What can hang from each mark
K889: K244 K674
K244: K360 K392 K885
K674: K244 K360 K889
K885: K244 K392
K360: K244 K674
K392: K885

Every row comes from one small tree of marks. The marks that hang from a mark follow it in brackets, in the order of their numbers. Every link used is in the known rows. Which tree was each row made from?
Known rows
K244(K360): [ -2.7   3.3 -11.9  -3.5 -20.0 -10.9  -4.9  -2.8  -5.6  17.4 -17.9   0.3
   6.3   3.2 -10.3  20.6  -0.4]
K885(K392): [ -0.3  -8.6 -30.4   2.0 -29.7 -13.8 -24.3  10.8  25.3  36.4 -11.6 -10.6
  10.3   5.4 -18.7  19.2  12.0]
K885(K244(K360(K674(K889)) K392)): [ -5.4  -9.8  -7.2 -16.6 -13.9 -20.8 -14.0   8.0   0.5  29.3  -9.5   9.9
   7.7   4.5  -0.3  19.1  -5.2]
K392(K885(K244)): [-18.2   4.2 -23.6 -16.1 -28.1 -20.6  -4.5  -6.2  21.4  55.7  19.2   9.2
  15.3   0.0 -17.3  24.8  -2.6]
K244(K360(K674(K889)) K885(K392)): [  2.3   0.0 -16.6  -4.1   5.5 -25.5 -23.3  15.6 -15.8  -8.7 -34.8   1.1
  15.6   2.3  -2.2  19.3  -3.0]
K244(K360(K674) K392 K885): [  1.3  10.4   9.1  -5.1   1.3 -24.0  -3.9  19.5 -34.0  -8.9 -31.4   7.2
  28.4   7.2  -8.9   5.4  -2.3]
K885(K244(K360(K674) K392)): [ -5.9  -9.7  -6.4 -18.6 -18.5 -20.2  -6.9   8.0   0.0  36.0 -10.6   7.3
  10.7   6.4  -6.6  21.4  -3.8]
K889(K244 K674): [  3.1  -1.0   4.4  21.8 -25.9  -1.4   1.6  -5.6  24.1  29.2  -2.4  -6.3
 -16.7 -12.9  -5.3  -2.5  37.6]
K360(K244(K392 K885) K674): [  0.2   3.7 -14.9   2.1  25.8 -16.5 -27.6  26.4 -20.3   5.4  -3.3   0.5
  20.5  27.9   5.9  13.8   3.5]
K674(K360 K889(K244)): [  1.2  14.1  -3.1  21.4  -7.1  -6.5 -13.8  -7.8  19.0   0.0   2.8   5.2
 -12.3  -1.2  12.5   4.3  23.6]
K885(K244(K360) K392): [ -4.0 -24.9 -25.6 -20.4 -38.2 -21.6 -14.0   8.9  27.2  47.6 -20.4  -6.7
   8.0  -1.0 -16.8  31.7  -1.7]
K885(K244(K360 K392)): [ -5.0 -12.2  -2.0 -17.3 -31.7 -18.8  -3.2   6.7   7.0  40.5 -10.7   6.1
  11.0   2.3 -13.6  18.1  -3.9]
K674(K244(K392(K885)) K360): [ -3.6  24.0   2.2  17.2 -22.9  -7.3   4.4  -0.6  12.7   0.0  11.8   4.7
   8.7   5.1   3.4   9.9  22.7]
K360(K674(K244(K392) K889)): [  1.4   9.4 -17.5  16.6  12.7 -10.1 -35.4  11.7  -5.4  -3.6   5.7   7.3
  -1.8  11.3  19.0  13.9  14.4]
K392(K885): [-15.6  15.8 -24.2  -4.8 -21.9 -15.9  -6.8  -6.2  12.5  38.8  15.5   6.4
  17.5   1.8 -16.3  19.0   2.2]
K674(K360(K244(K392)) K889): [ -0.6   9.6 -11.4  13.5   7.9  -9.3 -27.7   4.4  10.4  -5.8   3.9   8.7
   0.0  14.3  22.2   3.6   9.5]
K244(K885): [  0.9   4.5  -5.3   5.0 -13.5 -18.9 -11.3   9.6  -1.8  24.4  -7.6   3.5
  16.6   6.4 -24.5   9.0   7.2]
K674(K360(K244) K889): [ -1.5   8.3 -18.8  13.4   9.7  -8.4 -29.3  -0.9  13.6  -1.5   6.7   7.6
  -5.5  14.0  22.4  10.1   9.4]

Write each row's tree
[  4.6   4.8 -12.1  19.2  -8.3  -4.8 -27.9   2.3   2.5 -13.5  -2.6   4.5
 -11.7  -3.4  16.2  17.3   9.2]
K674(K244(K360) K889)
[ -4.4  15.0 -17.5   8.6   1.9 -11.1 -18.2   8.7  -5.7  10.7   9.0   3.7
   8.3  12.9   5.3  19.8  14.6]
K360(K674(K244(K392(K885))))
[  3.7  11.0  -1.7  20.5  -7.2 -12.2 -15.0   0.2  18.8  -4.8  -5.8   2.8
  -5.3  -3.3   7.1   2.9  23.4]
K674(K360 K889(K244(K885(K392))))
[ -2.3   7.5  14.9  11.4 -29.5  -6.3  15.0  -3.7   9.9  11.6 -11.8  -2.2
  -2.3 -19.8  -2.1  -6.3  26.8]
K889(K244(K360 K392(K885)) K674)
[  4.6  -4.0  -2.7  16.1 -21.0  -9.5  -7.0   3.3  13.3   7.2 -14.7  -2.4
  -5.5 -10.4  -0.4   4.7  23.5]
K889(K674(K244(K360 K885(K392))))
[ -2.4  13.4  -2.0   8.3 -26.0  -7.9  -1.4   6.0  -2.3   0.8  -0.9   1.3
  11.3  -0.8  -3.0  16.0   9.5]
K674(K244(K360 K392(K885)))
[  5.3  19.1  13.7  21.8 -17.2 -10.8   2.9   9.3   3.5  -9.2  -0.9   4.1
  10.8   7.0  -2.2   3.9  24.6]
K674(K244(K392 K885) K360)
[  3.9  -0.4   1.8  17.0 -17.2  -8.6  -3.7  -0.1   7.8   7.5 -10.5   1.4
  -7.0  -9.2   0.8   3.2  22.4]
K889(K674(K244(K360 K885)))
[  3.8   6.9   1.4  13.1 -25.5  -4.9  -5.5   9.4  -3.7  -0.9  -8.3  -1.5
   5.3   2.4  -2.7  14.4  13.0]
K674(K244(K360 K392))
[  4.3   4.3  -5.1  18.7  -7.8 -10.4 -24.5   5.4   8.8   8.1  -1.4   3.1
  -4.7  -4.6  -1.9   4.0  16.1]
K674(K889(K244(K885)))
[  7.1  11.0  -6.5  26.6  -5.0 -13.1 -23.9   6.9  17.2 -21.3  -2.0   4.8
  -4.5  -0.5  14.9   9.2  22.0]
K674(K244(K885(K392)) K360 K889)
[  1.1   0.6 -14.8  -7.2  -1.5 -25.0 -13.2  15.3 -16.7   0.4 -35.3  -2.7
  20.0   4.8 -11.1  22.2  -1.1]
K244(K360(K674) K885(K392))
[ -0.6   6.3 -13.8   6.3  -4.4 -13.1 -10.0   6.0  11.6  12.1  -4.5  -2.4
  10.4  17.7  -1.2  15.2  12.4]
K674(K360(K244(K885(K392))))
[  8.6   7.5   6.5  19.3  -6.3 -12.6 -23.1  16.6 -10.3 -27.1 -12.1   7.7
   4.5  -4.7   9.8   3.6   7.7]
K674(K244(K360 K392 K885) K889)
[ -1.9  23.1  -1.4  23.2  -8.4  -8.7 -15.7   0.3  14.3 -18.6  14.4  12.5
  -0.4  -0.5  22.1   3.5  18.9]
K674(K244(K392(K885)) K360 K889)
[  2.5   7.2  14.9  -3.2 -17.2 -21.6   1.6  17.5 -23.5  -2.7 -31.3   5.2
  28.8   1.7 -19.6   0.9  -2.5]
K244(K360 K392 K885)
[  2.1  -7.8 -23.3   3.1  -2.7 -13.8 -26.6  20.9   6.0  21.6  -6.6  -8.9
  15.8  18.0 -10.1  18.7   4.7]
K360(K244(K885(K392)))
[  2.4   9.3 -18.9  16.5  18.0 -13.5 -34.5  10.3  -8.2  -5.0   3.5   7.4
  -1.8   9.7  14.3  17.8  13.4]
K360(K674(K244(K885) K889))
[ -8.7   9.1 -26.7  -2.7  20.0 -13.3 -25.8  17.0 -11.2  15.0   9.6   1.8
  18.6  26.2  12.0  20.1   1.7]
K360(K244(K392(K885)) K674)
